What can hang from each mark:
F: M
V: E F Z
Z: L
K: E F N
M: E N
L: E F N
N: V

Every row comes from one small tree of marks. The marks that hang from a mark follow it in brackets, in alphabetical order. Every link used is in the known rows. Which tree was each row made from?
Known rows:
V(E F(M(N)) Z(L)): [ 44.0   3.8  24.2 -60.3  38.5 -14.0 -22.9  31.1  18.1 -15.8   9.6 -37.2
 -17.6  -4.9  44.0 -69.1 -33.6   2.5  65.9  16.6 -51.2  -1.7]
V(E F(M) Z(L)): [ 45.2  -1.2  31.9 -50.5  30.7 -23.0 -12.3   2.8  10.1 -14.3  10.4 -58.6
  -5.5  12.1  48.2 -74.4 -20.2  -4.2  56.2  39.3 -69.8   0.3]
K(E N(V(F))): [ 11.5  18.2  11.5  -9.3  16.4 -17.8  11.0  51.0  38.4  20.4  -1.9 -55.1
  12.5 -16.0  17.0  -0.1  -4.5 -11.3 -13.9   9.7  -8.5   0.5]
L(E N): [  4.8  34.1  32.9 -17.9  -1.4  -3.5  33.5 -46.5  31.1  -0.5   5.8  -5.5
  18.2  35.7 -12.4 -35.3 -11.6  21.4  21.3  24.4  15.2  16.5]
Z(L(E F(M))): [  2.1  16.7  21.4 -29.2 -12.1 -11.6  30.1 -48.4   7.2  -1.1  10.0 -10.0
  21.4  23.8  22.5 -55.8   4.1   3.7  19.9  22.6 -51.4  20.9]
Z(L(F)): [ 11.9  32.8   2.9 -30.6 -20.6  -1.4  10.9 -18.8  11.2   3.2  12.2  -1.6
  -2.8  34.3  43.4 -62.1  -1.4  -3.2  29.5  54.7 -60.5  14.0]
V(E Z(L(F(M(N))))): [ 32.1  23.3   3.6 -58.2  23.8   3.2  -5.1   3.4  18.4  -2.7  11.2 -12.7
 -14.5   4.2  37.1 -70.8 -34.9  -4.2  55.8  27.6 -63.8   1.1]
Z(L(E N)): [ 10.8  20.8  33.8 -28.8  -4.9 -11.0  30.9 -55.6  19.0  -0.3  12.2   2.6
  18.3  41.3   9.4 -52.7 -18.5  30.0  32.7  55.8  -5.8  16.0]
L(E N(V(F))): [  0.3  25.0  43.1  -7.8  -1.4 -12.5  -3.8 -33.0  46.2  12.8  11.9 -24.2
   1.2   8.1  -6.0 -30.4   5.0  29.3  13.0  51.9   3.9  12.1]
K(E F(M) N(V(Z(L)))): [ 12.7   3.6 -12.1 -14.4  34.9 -27.2  26.1  45.2  39.7   0.4  -3.1 -36.3
  29.6 -19.5  22.6 -11.6 -18.1 -35.9   0.5  30.4 -37.9  -3.0]
L(F(M) N): [-11.6  27.2  11.6 -36.2  -9.3   6.6  20.9 -14.4  39.6 -10.0  12.4 -11.6
  31.1  14.7  10.6 -47.8 -17.9  -5.7   3.4  49.5 -19.6  22.7]
K(F(M(E)) N(V(Z(L)))): [ 20.2  18.3 -15.8 -16.2  29.7 -17.2  16.4  45.5  37.4   0.1  -1.5 -36.3
  22.0 -16.8  18.4 -20.1  -7.5 -29.0  19.6  22.0 -42.2  -8.7]
K(N(V(F))): [ 14.2  35.3  19.7 -14.2   9.9  -9.6 -13.3  46.5  46.3  18.7  -0.1 -62.8
  -2.4 -14.2  23.8 -20.0 -10.8  -9.2   8.5  41.8 -27.7   2.7]
K(E): [ 17.8  22.6  -3.3 -15.3   5.2   4.2  43.9  17.2   7.5   0.7  -2.2 -18.3
   8.5  24.4  15.6 -23.4  -0.9 -16.4  -1.1 -35.8  -4.2   2.2]
V(Z): [ 25.9  38.1  -6.8 -23.7  13.0   4.6  13.9  30.9  24.4  -4.5   7.4 -18.2
 -26.6  30.4  19.0 -55.1  -4.3 -14.3  44.3   9.0 -28.3  -3.3]
V(F Z): [ 28.3  24.5  11.7 -25.8   9.1 -15.3 -15.7  33.4  28.2 -10.5   9.5 -28.2
 -30.8  25.6  28.5 -58.0  10.8  -9.9  50.1  29.7 -36.9   2.0]
N(V(Z(L(E F(M))))): [  6.7  20.0   1.0 -21.5   9.2  -4.5   2.7 -14.0  28.2  16.6  21.4 -19.0
 -16.6   2.0  17.1 -59.9   9.7   5.9  28.9  40.7 -56.2  -1.0]
L(F(M)): [ -1.2  30.7   2.4 -27.9 -10.3   9.3  20.5   1.0  21.9  -6.3   6.2 -24.3
  13.9  11.7  25.2 -45.9  -1.6 -22.9   4.4   5.4 -45.4  18.5]
L(E F(M) N(V)): [-20.1  26.0  25.7 -14.6  -4.7   2.7  18.8 -50.3  48.9  13.5  15.4 -17.4
  25.8  -1.5 -12.7 -34.2  -1.6  15.4  -7.2  43.9 -14.5  19.7]
Z(L(N(V))): [ 11.7  22.2  12.0 -30.8  -5.1   6.9   5.5 -15.3  29.7  11.3  18.9 -16.2
  -4.4  17.0  26.2 -54.4 -26.9  20.7  23.5  76.4 -18.8   3.5]
L(E N(V(Z))): [  5.5  33.0  16.8 -11.2  11.4   0.3  11.1 -27.5  50.7  17.4  14.8 -12.6
 -14.4  15.8 -17.8 -41.9  -5.0  25.6  29.9  51.1   3.6  -0.8]

Write each row's tree:
[ 27.8  46.1   5.3 -29.6  23.3  32.2 -10.8  32.2  34.2  17.0  -1.2 -30.8
 -32.7 -20.0  21.0 -30.5 -36.7  -1.5  25.6 -18.0 -19.2  -8.6] -> M(N(V(E)))
[  9.2   3.5  26.1 -37.0   2.6  -5.3  -9.3  -0.3  32.0  -1.6  20.9 -35.0
   8.1   2.8  29.6 -57.5 -22.6  17.4  18.9  72.3 -27.6  10.4] -> Z(L(N(V(F(M)))))
[ 23.9  31.6 -10.7 -22.8  12.0  14.9 -13.9  64.0  29.9  13.1   1.7 -11.5
 -26.8 -20.1  10.3 -20.8  11.8   3.2  20.7 -55.1   4.7  -9.1] -> M(E N(V(F)))
[ 23.9  15.2  20.3 -13.9  11.7 -21.3 -23.5  -0.9  27.3  14.2  17.9 -26.6
 -38.8  10.5  26.0 -60.1  19.6  16.8  45.7  53.6 -48.9  -4.8] -> N(V(F Z(L(E))))
[ 12.8   5.7   1.8 -19.6  38.6 -21.1   9.6  69.9  44.6  11.3   4.8 -63.3
  11.0 -27.5   9.4 -12.4  -3.8 -17.7  -2.8   2.6 -12.7  -4.6] -> K(E N(V(F(M) Z)))
[-16.0  24.1  31.6 -23.8 -10.9  -4.9  33.8 -55.4  35.8  -2.2  11.3  -3.8
  41.4  20.9 -11.4 -40.5  -3.2   9.6   3.6  33.9 -11.8  28.8] -> L(E F(M) N)
[ 38.5  23.5  10.4 -41.6  30.1   2.6 -40.4  37.3  33.8  10.8  10.2 -25.6
 -51.7 -15.9  36.0 -57.5 -26.2   9.0  57.9  30.5 -42.0  -9.7] -> M(N(V(E F Z(L))))
[ 33.5  14.9  20.8 -28.0  33.4  -2.4 -22.1  24.6  33.2   7.3  10.8 -77.3
 -24.3 -16.4  31.7 -50.8  -9.9  -7.3  32.3  21.3 -56.4 -11.4] -> N(V(E F(M) Z))
[ 33.5  13.1  42.4 -36.9  18.8  -7.5   1.1   2.5  12.3 -13.7  -0.7 -73.4
  12.3   3.1  40.5 -44.0 -18.7 -14.5  19.5  -3.8 -46.5   8.9] -> V(E F(M))
[ 28.9  29.3 -21.1 -25.7  23.9   9.8 -22.0  76.4  37.0  11.3   7.6  -7.5
 -45.5 -18.7   7.4 -30.7  17.9   3.0  40.2 -44.1  -2.6 -18.5] -> M(E N(V(F Z)))
[ -6.3  25.0  -3.5 -36.0  -7.9   7.6  35.2 -12.1  29.7  -5.1  10.8  -3.6
  41.1  15.8  -1.9 -36.3   0.2  -2.0  -1.6   5.1  -5.8  15.8] -> L(F(M(E)) N)
[  1.4  19.4  16.1 -37.3  -2.2  -2.0  18.0 -27.9  13.4  -2.4   9.0   9.8
  11.0   9.8  16.1 -53.2  -7.8   8.5  27.6   2.0 -34.7  19.8] -> Z(L(E F(M(N))))
[-12.3  40.5  29.3 -16.7 -20.1  -6.4  25.0 -65.8  40.0   7.4   8.2  12.8
  21.0  34.7  -9.5 -39.7   1.7  17.5  14.8  56.5 -10.0  25.4] -> L(E F N)
[ 20.8  12.8   3.4 -39.9  15.7   2.6   5.0  60.2  18.1 -18.8   0.0 -23.1
   6.9  -9.6  14.9 -30.0   4.2  -9.9  18.7 -69.2  -1.4   5.2] -> V(F(M(E N)))
[ 24.3  24.6  23.7 -36.6   5.3   8.7   4.1 -30.7  26.2  15.3  14.7 -33.4
  -1.6  12.4  30.8 -53.2 -42.8  22.1  25.7  78.3 -30.2  -0.9] -> Z(L(N(V(E))))
[ 39.9  10.3  29.3 -39.9  33.9 -15.2  -8.4  15.7  20.2 -13.3   5.0 -66.5
  -7.9   5.3  34.9 -57.0 -13.0 -13.5  44.0   9.3 -55.3   0.2] -> V(E F(M) Z)
[ 38.5  28.9  21.2 -20.4  25.4  -4.6 -31.1  16.9  33.2  16.6   9.7 -61.9
 -40.6  -3.3  33.0 -48.7  -3.4  -2.2  41.1  41.6 -54.4 -13.5] -> N(V(E F Z))
[ 21.5  23.8 -31.4 -35.9  33.8  27.7  12.8  72.3  31.8   2.6   7.9 -21.2
 -16.8 -26.1  -1.9 -29.8  -3.1  -9.3  22.1 -76.4   3.4 -18.5] -> F(M(E N(V(Z))))
[ 18.5  28.7 -26.8 -16.8  27.2  12.0   6.8  60.0  38.1 -13.3  -6.5  -6.4
  -8.0 -17.9   7.1 -22.9   3.3 -33.5  24.3 -43.8 -16.9 -10.6] -> K(F(M(E N(V(Z)))))
[ 33.3  -3.6  -0.5 -41.9  19.1 -23.1   3.8  32.3   7.1 -16.3  15.7 -28.6
  -1.6  14.4  32.3 -62.7  15.9  -2.3  45.9  -6.4 -41.2  -5.4] -> V(F(M(E)) Z(L))
[ 12.3  37.5  -4.2 -38.6  21.7  21.4 -11.3  25.8  40.3   8.6   7.8 -25.7
 -21.1 -23.9  18.1 -48.3 -21.6 -13.6  26.4   3.4 -48.0  -1.4] -> L(F(M(N(V(E Z)))))
[ 21.7   2.6  38.7 -45.1  13.4  -6.2  -7.3 -18.7  27.4   2.9  16.4 -51.7
  10.7  -3.2  36.8 -57.2 -35.1  19.9  22.2  75.7 -38.0   6.7] -> Z(L(N(V(E F(M)))))
[ 15.8  24.0 -20.7 -32.0  23.1  32.2  19.4  63.5  25.1   1.8   2.4 -25.0
  -2.4 -28.0   0.6 -21.7  -7.1  -9.3   4.1 -87.8   8.8 -10.3] -> F(M(E N(V)))
